Each row was made from one small tree. Brackets hold a mark, then the marks that hang from it, in alphabetical order. Every link used is in the known rows. Write each row's tree.
Known rows
(dekef (lipiv geseb vamu)): [-34  -1 -13  17 -31 -39  16  18 -35   8  42  27 -33 -35  -7   0   0 -24
 -50 -15  -6  15  17  -3 -13 -15 -55 -22   7  -9 -23 -20 -18  -6 -26  29
   3   1 -13   1   2  21   1 -15 -15 -16 -12  42   0 -27 -53  23  -2  34
 -19 -14  17 -39  -3  17   3   5  -5]
(vamu (lipiv dekef geseb veduf visis)): [ 40  -7  10 -11   2  37  32  -1  56 -12 -40 -23  25  35  11   9   3  -6
  -8  11  -6  -1   0  -2   3  23  32   4  11 -35   1 -13  15 -16   0 -13
   6  20 -10 -21  13  13 -20  10   7 -22  11 -23 -47  32   2  -6 -26 -16
  26  41 -60  36  -3 -16 -15  -4  -8]
(lipiv geseb vamu visis): [-44   5 -19 -10 -10 -49  18  -5 -33   1 -27  19   9  14   5  -8  -4 -40
 -28 -24 -54 -31 -10  -4 -13   4 -35  -3   7 -27 -13  -3 -19   5  -3  37
   4  23 -21  -5  24 -35  -4  -1   5 -29   2  13   3 -28 -40  19  23  36
  36 -18   5 -46  10 -15  40  10  -6]
(vipo (lipiv vamu veduf visis)): [ -6  -9  23   7  16  32  -9  -9  41  12   1  29  21   2 -24  58 -16  -2
   7   6  -2  22  39  28   3 -30 -22 -22  50  -5  -9 -19 -25 -52   2   7
 -17 -19  26   0  14   6 -10   5 -36  -2 -12  19  30  49  -4   0 -15   4
  42 -74 -10  -4  20  14  -5  39  -4]
(tigor (lipiv dekef geseb vamu visis)): [ 16  27   9 -24  14 -50 -21  -7 -36   5 -25 -15   9   3  29  -7  23 -58
  -1  -6  -5 -33 -22 -37  21  31  -6   6 -32  -8  13 -22 -49  18 -10 -22
 -12   1 -12  -8 -29 -35 -12 -20  20   2  20 -29 -23 -42   1  -1  30 -20
  34  40 -31   3  15 -44  12  22  18]
(visis lipiv): [-35 -21 -39 -18  28  -1  32  53 -62   3  39  16  -5   2 -13  15 -22  29
   8 -19  37  62  12   3 -24 -25 -24  13  39  56  -5  -4  40  26  -3   3
  23 -11  12  -3  21  32  10  16  -6  38 -29  30  53  36 -17  21  -6  36
 -37 -59  44 -12 -48  12   8  -4   8]
(vamu lipiv): [-28 -65 -43 -37  -1   5  34  59 -30 -12  59   7 -24  20 -10  63 -15  20
 -28 -37   8  54  -4   8 -16 -10 -31 -10  45  44 -16 -28  36 -13 -26   0
  28   7  -9  13  28  43 -26 -11 -14  43  -2  27  38  46 -30  33 -44  27
 -37 -66  14  -2 -32  18   3 -20  -4]
(veduf (lipiv geseb visis)): [-50 -26 -21 -10  41 -10  68  21 -24 -30 -20  14  10   3  -2  -9 -26  10
 -11 -36 -19  14 -24  -7   0  18 -26 -27  26  -4  -7 -20  18  32 -24  12
  -6  14 -13   7  51   5   9  -7  45 -21   8   1 -29  51 -43   7  -8  34
 -24  -2  -4  -6   1  -9  29  33 -20]
(vipo (lipiv dekef geseb vamu veduf visis)): [ 49  37  48  16   3  20  -9 -58  48   4 -29   4  36   3   7   1  17 -27
  23  31   9 -22  26  15  11  10  18  -3  -6 -37   2  -3 -43 -42  16   1
 -27 -20  15  -7  -4 -24   8  10 -16 -44  -6 -17 -34  -9  14 -23  11 -15
  52  31 -30  14  23 -16 -21  21   5]
(koten (tigor lipiv)): [-32 -62 -10 -31   7 -26 -26  33 -65  35  25 -15 -44  10 -35  29 -42  63
   3 -38  15  45   4   5  -5 -45 -18 -15  12  51  12 -40  55  33  -7  -9
  38   2  35  17   4  13  -7 -12 -11  87  -1  33  34   7  -3  28 -18   6
 -48 -64   0  19  11  16  21  31  29]
(tigor (lipiv geseb visis)): [-25 -26  -5 -42  12 -34  21  22 -35   8 -32  -5  -6  12   2 -11 -21   1
   5 -40  -8   9   1 -25  -3  15 -25  -6  37 -19   7 -49   9  33 -18 -14
  35  47  -5 -24  22 -21 -41  -2  30  22  -2 -19  -6  40 -22  -3  -5   8
  28  -9 -38   5   8 -20  24  34   9]
(vipo (lipiv dekef veduf)): [ 77 -12  34  -4  11  61 -24  -8  44 -11  41  -5   4  -6 -17  15  -6  46
  57  10  77  42  32  14   5 -19  17   2  10  17 -17  24  11 -48  23 -25
 -11 -18  54   7  -9  21  -3  15 -18  18 -13  -7  15  34  34 -22 -31   3
 -27 -23   8  37   4  12 -26 -35   5]
(tigor (lipiv dekef geseb vamu veduf)): [ 26  23  21  15 -34  -7 -49 -34  18   7 -12 -27 -30 -16  14 -37  23  -4
   4  32   6 -34  -3 -16  23  31  27  14 -43  -4  30   7 -28   1   7 -37
  -6  -2 -16   4 -45 -19 -21  -4   1   9   5 -40  -1 -31  29 -34   8 -56
   6  57   0  11  11   2 -33 -18   5]
(visis (lipiv dekef geseb vamu veduf)): [ 12  47   5  42 -17  14  -3 -28  10   6 -10  -5   4 -19  19 -40  31 -10
   7  65  18 -22   6  11   2  17  33  29 -39   1  15  26 -12   9  23  -2
  -6 -26 -20  -4 -29   5  27  19  -8 -13 -28 -14   2 -36  24 -28  23 -28
  11  57  29 -11 -31  14 -41 -15   1]
(vipo (lipiv geseb)): [ -3 -39   4 -24 -22  -1  46   1 -28 -12  14  17 -15   5 -18 -16 -23  33
  19 -17  34  31  25   2   0  -5 -35  -7  37  -8 -14 -23  16 -16  -7  16
  28  15  26  -2  38  -3  -6  26  -8   5 -36  16   2  25 -38  -2 -14  39
 -17 -21  15  -5  -6  10  -7   1  13]
(dekef (lipiv geseb vamu veduf)): [-22   0   7  34 -39   1   9  -3  29  11  22  14 -40 -40 -21  -5   5   8
 -40   2  -8  14  21  13  -7 -19 -23 -28  10 -29 -13  -5  -5 -26 -12  19
  -6   4  -4 -11 -14  25  -3  -9 -32 -16 -17  26  -1   2 -23   1  -9   6
 -14  -3   1 -21   4  43 -21   3 -10]
(visis (lipiv dekef veduf)): [ 37  18   0   8  24  48 -11   9  11   3  27  -7   7 -13  -6  -5   0  34
  46  24  63  38  17   7 -14 -18  28  28  -2  32   3  35  43   5  21 -24
   3 -17  24  -4 -18  35  18  17  -6  27 -19  -9  26  21  42 -19  -5  -4
 -32  -4  34  29 -36  13 -24 -39   3]

Write each row's tree
[ 34  43  24  15 -18   6 -21 -32  46  -1 -40  -2  27   3  13 -23  18 -27
   2  12 -38 -53 -14  -2   7   9  17   8 -31 -46  -5  38 -23 -14  24  14
 -19   9 -12 -15 -15 -33   6   5   1 -38  23 -18 -30 -36  22 -18  21 -14
  41  41 -18  -7  24 -22   7 -21 -11]
(lipiv dekef geseb vamu veduf visis)
[ 31  29  13  23 -47   5 -30 -33  34 -11   2 -10  -6 -11   4 -44  26  -2
   5  23 -21 -54 -14   6   8   5  21  24 -45 -21   1  53 -16 -22  17   6
 -10   9 -13  14 -28 -17  11   7  -6 -18  12 -15  -6 -53  23 -23  15 -15
   1  46  28 -15   9  12  -5 -52 -11]
(lipiv dekef geseb vamu veduf)
[-15  33 -16  16  45 -19  21  -9 -27 -20  -2  11  19 -15  28  -6  26 -48
 -21   3 -16 -30 -36 -17  11  31   3 -14 -37   7  -4   2 -39  28 -14   7
 -46 -29 -27  28   3 -10  42 -25  36 -49  33 -10 -46 -23  -9   3  34   5
 -13  47   4 -15   7 -28  11   6  -9]
(veduf (lipiv dekef geseb vamu visis))
[ 18  -2  29  33 -37 -18 -55 -46   4  34 -20 -37 -34 -15  -8 -27  11  13
  -4  42  -1 -35 -11   4  22  -5  44   2 -62  11  34  -7   0  13  11 -23
   6 -19  13   9 -38  -8   9  -5 -13  18  11 -18 -15 -61  36  -3  16 -66
  -5  54 -17  27  26  19 -30  23  24]
(koten (tigor (lipiv dekef geseb vamu veduf)))
[-16 -53 -21  -2 -37  28  44  15  39 -12 -13 -16 -31  19 -11   3 -12  35
 -26   2 -12  26   8  17  -9  15  10  -4  46 -11   8 -18  43 -21 -16  -5
  34  28 -23  -5  28  21 -38  22 -18   3 -11  -6  -1  53 -22   4 -48 -11
  -2   3 -14   6 -18  42 -31  -5 -15]
(vamu (lipiv geseb veduf))
[-63  10 -44   9 -11 -38  38   3 -61  12  -1  13 -10  -9  12 -18   8 -21
 -23  23  -6   0   7   0 -10   4 -20  23   1  22  10 -10  -3  37  -9  18
  19 -20 -20   3   7  -2  14  15 -14  -3 -36  25  28 -23 -32  16  26   4
  -2   5  48 -44 -44  16 -13  13   2]
(visis (lipiv geseb vamu))
[ 14  14  -6 -11  52   4  44  10 -28 -40  -4  -3  26   2  23 -22   1  -5
  14 -23  11   0 -37 -19  10  31   6 -10 -13  -1 -12   4   3  33 -12  -5
 -29   0  -6  12  22   2  33 -15  58 -35  24 -21 -54  14 -13  -2   4  26
 -38  40 -11  16   2 -37  13 -10  -7]
(veduf (lipiv dekef geseb visis))
[ 61  12  21 -19  29  47 -25  10  46 -14  -3  -3  40   8  -4   8 -12  29
  42 -23   8   2  -5  -6  -1 -24  20   9   5 -21 -23  44  16 -14  29  -5
 -10  24  26 -14  -7  -9  -5   9  14   2  25 -12  -2  19  42  -5 -16  23
  11 -25 -14  26  16 -22  25 -41  -7]
(lipiv dekef veduf visis)
[-26   1   5   5  -3  17 -30   9  37   6  -5  18  16   6 -16  34 -16  -3
 -16 -17 -47  -9   9  18 -14 -22 -10  -9  35 -16  -8  13  -9 -27   8  21
 -10   9   0  -8   7  -8 -11  -5 -12   2  13  15  36  20   8   3  -5   5
  38 -63   6 -14  12  16  27   7 -20]
(lipiv vamu veduf visis)
[ 18  43  -1  -7  -6 -34  -6 -14 -26  -5 -11  10  30   7  22 -22  17 -56
  -7 -11 -27 -50 -21 -24   5   9  -4  12 -38 -25 -18  29 -37   5  11  23
 -26   7 -15   5  -9 -38  15 -15  16 -38  25  -5 -30 -68 -11   4  39  26
  27  24  -1 -25  17 -43  34 -20   2]
(lipiv dekef geseb vamu visis)
[-20 -13 -10  16 -17  22  36   7  14   1 -27  -3  -9  -5  -9 -40 -15  45
  18  20  16  16  24  18 -15   0  17  14  36  -8  18   3  45  17  14   2
  39  21   1 -22  22  19  -3  41 -10   4 -46  -3  17  42  -4 -14 -15  -7
  -8  14  25   0 -35  33 -28   8  -4]
(visis (lipiv geseb veduf))
[ 41 -22  -2   6 -27  32  22  -1  40 -25  -1 -25 -10  16   7  -5  16  20
  -3  16  13   7  -1   4   0  20  29  17  -3  -9   3   6  29 -24   2 -17
  23  10 -12  -4   3  18 -18  14  -5   1   1 -25 -31  12  11 -13 -28 -19
 -17  45 -19  30  -8  11 -43 -38  -1]
(vamu (lipiv dekef geseb veduf))
[ 25 -28 -23 -18 -16  -6  34  21 -19 -27  28 -16  -6  21  19  -6   6  -4
 -16  -6  28  16 -15 -11   1  28   5  14 -11  19  -8  -6  21  -4 -18  -7
  18   8 -19   4   8  10 -11   2   5  -1   0  -7 -24 -13 -12   9 -15  16
 -28  33  -8   4 -13 -13  -9 -40   4]
(vamu (lipiv dekef geseb))
[ 36  17   4  12 -19  34 -62  -5  34   4  40   5  -5 -21  -5   8  21   9
  11   0   1 -18  -7   7  -4 -11  19  13 -37  14  -7  58  -8 -28  15  -1
 -20 -10   5  17 -41   3  10 -11 -12   8  18  -3  27 -34  42 -15  -2  -1
 -15 -20  40  -9   3  11   2 -61 -11]
(lipiv dekef vamu veduf)
[ 30  30  31   4  -3  -7 -37 -39  34   9 -44 -15   0  -7  19 -20  24 -31
   8  24 -11 -37  -6 -21  20  27  20   4 -27 -31  22 -11 -40   1   3 -29
 -13   6  -9 -13 -34 -29 -26 -13  11  -7  20 -41 -23 -16  27 -29  18 -58
  45  50 -39  18  21 -25 -14  19   7]
(tigor (lipiv dekef geseb vamu veduf visis))
[-43   2 -22  22  -2  25  -5  12   5  17  15  21  -9 -17 -15  17   5  14
 -12  30   8  27  24  28 -19 -23   2   5  24  39  20   7   0  -4  13   9
   6 -26  -1  -2  -8  30  12  13 -30  20 -25  24  62  30   5  -3  -6 -20
   0 -43  40 -21 -34  42 -23   6  -8]
(visis (lipiv vamu veduf))
[ 25 -20  21 -38  52 -22 -35  16 -53  31  10 -23  19  24  -7  31 -28  18
  28 -30  23  26 -11 -18   5 -33   4  -9 -21  38   1 -32  32  36   6 -25
   9 -16  44  -1  -9  -4   4 -22  18  51  30   6 -12 -11  27  28  -2   1
 -18 -27 -42  45  20 -40  32  31  35]
(koten (tigor (lipiv dekef visis)))
[-73  -1 -25  11  26 -30  45   4 -30  -9 -12  23   5  -5  13   9  -1 -34
 -38 -12 -45 -16 -25  -4   0  24 -25 -29   8   5   0 -21 -20  23 -30  18
 -28 -12 -31  25  28  -4  25 -24  25 -40  10  11 -18  12 -50  10  18  13
  -3  -2   9 -37   3  -3  19  38 -21]
(veduf (lipiv geseb vamu visis))
[ 10  35  -4 -17  27 -11 -39  15 -27  -2  28  22  37   7  13  28   7 -48
   7 -30 -12 -18 -19 -14  -5 -13 -15   3 -22  12 -14  27 -31  -5  11  21
 -28 -10   5  12 -18 -15  17 -25  12  -4  29  12   5 -47  11  21  21  29
   9 -33  11 -20  10 -40  50 -32   1]
(lipiv dekef vamu visis)
[-41 -29  20  11  11  -7 -47  -1   6  51 -25 -11  -9   7 -33  44 -30  11
 -16   4 -37   8   9  23   5 -39   5 -26  13  22  30 -44  16   3   1  -8
   3 -15  24  -1  -5   4 -13 -22 -22  37  18  14  31  16  19  22  -4 -37
  28 -58 -42  20  35  22   2  79  10]
(koten (tigor (lipiv vamu veduf visis)))
